Each row was made from one path, in order. Every step used is in the known rows, and no mark comes twice. Write each row's path.
In the rows, zero is written as 128.
Known rows
vuli luvebo rotun boze: [148 174 139 136  76 133 145 171 156 112  99 112 133 137 129 154 115  91
 160 138  84 194 115  90]
luvebo lubab: [ 98 135  86 157 122 124 107 150 126 160 124 140 106 180 117 136  97  82
 174 127  99 195  93  94]
luvebo dilip bufetag rotun boze: [127 151  99 131 126 105  74 132 162 143  79 115  92 144 162 110 187 133
 130 124  78 181  96 126]
dilip bufetag rotun boze lubab: [146 171  88 160 130 130 115 114 167 135  53 130 142 196 117 132 163  98
 148 106  69 153 144 192]
boze lubab luvebo: [129 140  90 177 129 129 136 120 145 149 109 171 161 198  82 159  38  43
 148 157  96 120 128 168]
boze lubab luvebo dilip bufetag vuli: [ 96 125  36 138 160  95  87 101 166 145 137 156 101 146 135 105 103  88
 168 148 107 112 105 175]
dilip bufetag: [ 73 110  83 142 123 122 119 156 151 132  61 178 119 170 147 120 121  90
 131 111 101 152 135 141]
lubab luvebo: [111 120 106 166 111 119 116 152 127 138 111 167 139 174 112 154  55  60
 131 159  87 144 114 121]
bufetag dilip: [109 114 116 146  88 109 132 186 130 177 144 134 137 188 130 134 162 107
 149 133  94 144 126 134]
vuli luvebo lubab boze rotun bufetag dilip: [155 161 110 127  95 136 162 142 152 160 130  94 150  97  97 138 108 100
  97 169 113 131 116  96]
lubab luvebo rotun: [ 88 112 104 125 104  92 104 154 121 107 113 123 131 149 103 154  73  34
 142 147 117 176  91 100]
vuli luvebo dilip bufetag rotun boze lubab: [179 185  83 126 127 139 125  97 191 152  90 124 123 153 115 119 136 109
 134 129  92 139 138 150]
dilip luvebo rotun boze lubab: [150 167 103 180 119 135 128 131 150 139  82  96 159 168  98 152 122  81
 180 115  97 179 102 199]
boze lubab luvebo rotun bufetag vuli: [128 145  91 151 133  92 100 117 117  97 124 125 123 124  81 153 100  57
 147 152  84 150 101 151]
bufetag vuli luvebo dilip: [122 154  95 104 104 111 125 145 151 153 166 168  89 139 137 116 111  99
 157 139 114 136 103  78]
vuli luvebo lubab boze rotun bufetag: [130 181 113 136 111 146 165 124 154 124  73 143 147 100  91 145  54  68
  95 162 118 143 107  86]
dilip bufetag vuli luvebo rotun: [ 94 133  77  76  90 108 123 160 145  82 112 127 105 121 127 124 140  66
 150 102 114 161 137  90]
vuli luvebo dilip: [127 148 108 111 101 129 141 146 160 168 140 173 106 142 127 125  77  92
 131 147 128 142 105  67]
vuli luvebo: [137 153 123 129  77 148 167 169 143 135 106 182 137 169 111 150  83  76
 124 126  96 140 154  84]
boze lubab: [105 154  99 168 124 133 153 134 150 156  87 188 154 225  94 147  90  58
 169 118 105 132 132 175]
lubab boze rotun bufetag dilip luvebo vuli: [107 154  82 147 117  95 112 142 130 134  87  78 129  98 108 145 125 119
 126 134 154 152  68 180]
dilip bufetag vuli luvebo rotun boze: [135 163 100 121  92 121 123 160 162  89 102 103 109 115 154 130 154 107
 168 124  76 181 126 115]
rotun bufetag vuli luvebo lubab boze: [154 162 106 153 118 135 122 130 151 128 124 102 119 103 119 152  78 104
 153 161  67 165  86  96]
bufetag dilip luvebo: [138 103 100 161  91 123 117 177 112 180 135 101 145 156 120 135 167 115
 129 111  95 147 119 165]
dilip bufetag vuli luvebo: [120 142  76 111  96 133 139 158 150 109 113 172 108 143 140 123 128  96
 139 108  82 127 165 112]
rotun boze lubab luvebo dilip bufetag vuli: [128 149  53 163 160 103  87 101 179 148 132 135 102 139 154 108 114 118
 182 164  81 128  96 188]

Which path is each row?
[144 180 126 129  78 117 131 169 146  98 124 108 119 136 141 146 146  97
 183 130  74 187 112 100]  bufetag vuli luvebo rotun boze
[127 122  71 169 122 138  92 145 110 167 122 105 113 149 107 135 107  93
 157 109  98 197  90 123]  dilip luvebo lubab
[158 119 108 150 114 102 120 135 126 149 143  81 152 116  69 155 108  79
 114 175  99 143 112 150]  boze lubab luvebo rotun bufetag dilip
[119 156  98 164 130 135 127 119 130 137  60 117 147  96  96 140  83  77
  99 141 119 159  78 137]  dilip luvebo lubab boze rotun bufetag
[130 152 107 146 110 117  92 148 148 119  54 121 116 165 153 125 193 119
 128 107  56 182 127 142]  dilip bufetag rotun boze
[135 137  65 170 163 124 101  98 193 168 103 137 117 132 140 115  67 108
 146 178  99 136  98 176]  rotun boze lubab luvebo dilip bufetag
[ 88 115  81 103 111 104  88 145 131 115  56 147 109 175 128 118 185  80
 104  83  91 159 142 124]  dilip bufetag rotun
[141 128 104 152  95 125 134 156 108 160 107 117 154 112  94 128 159 106
  77 123 110 130 127 159]  boze rotun bufetag dilip luvebo
[151 159  97 182 148 119 110 102 174 182 138 142 131 159 120 137  48  93
 165 192 101 139  75 157]  rotun boze lubab luvebo dilip
[ 77 152  76 143 119 130 133 130 146 145  74 118 156 152 114 131  90  54
 148 118 144 151  78 142]  dilip luvebo lubab boze rotun
[105 111  50 143 163 116 102  98 181 166 107 158 116 141 123 111  55  79
 133 164 126 119 107 163]  boze lubab luvebo dilip bufetag
[163 166 108 207 129 140 135 121 159 150 103 148 164 187 103 163  50  77
 163 174  66 138 121 184]  rotun boze lubab luvebo
[156 187 116 168 116 128 125 122 151 144  74 135 150 217 105 147 155  87
 163 113  68 157 129 177]  bufetag rotun boze lubab
[114 146 116 164 116 102 108 153 107 117 109 174 105 145 125 140 147 105
 141 132  61 157 109 129]  rotun bufetag vuli
[ 67 121  68 134 123 101  99 157 138 115  96 173  99 171 160 111 164  99
 165 101  83 145 130 152]  dilip bufetag vuli
[112 143 120 137  93 111 151 163 123 155 111 153 147 140 103 129 157  96
  89 144 113 125 130 127]  boze rotun bufetag dilip
[ 87 144  76 155 126  89  92 144 126 117 110 145  98 161 111 162  46  81
 168 152 130 172  81 129]  lubab luvebo vuli
[161 167 120 137  88 134 144 155 124 109 123 174 114 121 108 147 114 102
 117 135  64 137 147  91]  rotun bufetag vuli luvebo
[118 180 107 102 113 112 145 120 166 134 124 161 116  93 126 119  91  89
 117 165 132 112  84  90]  lubab boze rotun bufetag vuli luvebo dilip
[ 68 108  72 124 141 106  99 137 167 161  92 171  90 143 159  99 115 105
 134 133 129 153  96 123]  luvebo dilip bufetag
[144 122 134 163  99 112 128 172 119 168 129 129 132 138 113 144 153 126
 106 155  76 151 121 128]  rotun bufetag dilip
[149 160 108 118 112 114 121 134 142 146 156 165  86  99 123 124 106 116
 124 160  99 139  99  75]  rotun bufetag vuli luvebo dilip
[162 162  93 153 141 106  88  93 159 168 131 119 122 160 105 134  94  87
 145 171  95 143  80 146]  bufetag rotun boze lubab luvebo dilip
[ 92 134 103 165 129 122 112 144 157 158  98 112 131 171 137 148  77  82
 184 146  97 183  62 120]  luvebo lubab boze
[147 182  79 136 116 132 142 125 181 104  97 114 136 147 121 134 133  90
 187 119  85 152 141 171]  dilip bufetag vuli luvebo rotun boze lubab
[ 86 182  76 108 102 128 155 133 162 118 111 140 141 154 122 128  93  51
 166 128 129 129 104 100]  bufetag vuli luvebo lubab boze rotun
[125 177 115 169 119 122 139 137 163 135  83 123 154 192 108 151 115  73
 195 130  98 178 106 174]  luvebo rotun boze lubab
[ 80 170 113 145 116 100 134 139 133 101  77 172 138 140 128 135 133  77
 134 136  97 124  95 146]  lubab boze rotun bufetag vuli
[111 128  71 150 107  95  93 166 114 153 130  86 102 145 117 144 145 130
 167 109 137 175  87 168]  bufetag dilip luvebo vuli
[131 152 107 144 108 147 140 144 167 149 111 110 136 147 123 155  53  83
 165 151  95 168  92  90]  vuli luvebo lubab boze
[143 154  90 134  99 151 139 149 139 152 139 137 111 153 103 142  71  81
 153 132  97 178 125  60]  vuli luvebo lubab
[ 86 164 133 153 116 119 155 139 146 119  37 178 161 136 110 146  86  65
  95 151 118 132  99 134]  lubab boze rotun bufetag
[163 192 118 149 100 145 165 135 173 127  95 122 158 170  96 158  93  72
 176 134  96 163 131 146]  vuli luvebo rotun boze lubab
[ 93 138  74 136 108 124 134 142 147 169 112  81 162 146 117 126 125  75
 145 126 139 139  84 151]  bufetag dilip luvebo lubab boze rotun
[130 161 105 122  80 130 149 167 133 117 136 177 119 167 124 140 121  85
 153 115  81 132 150  94]  bufetag vuli luvebo
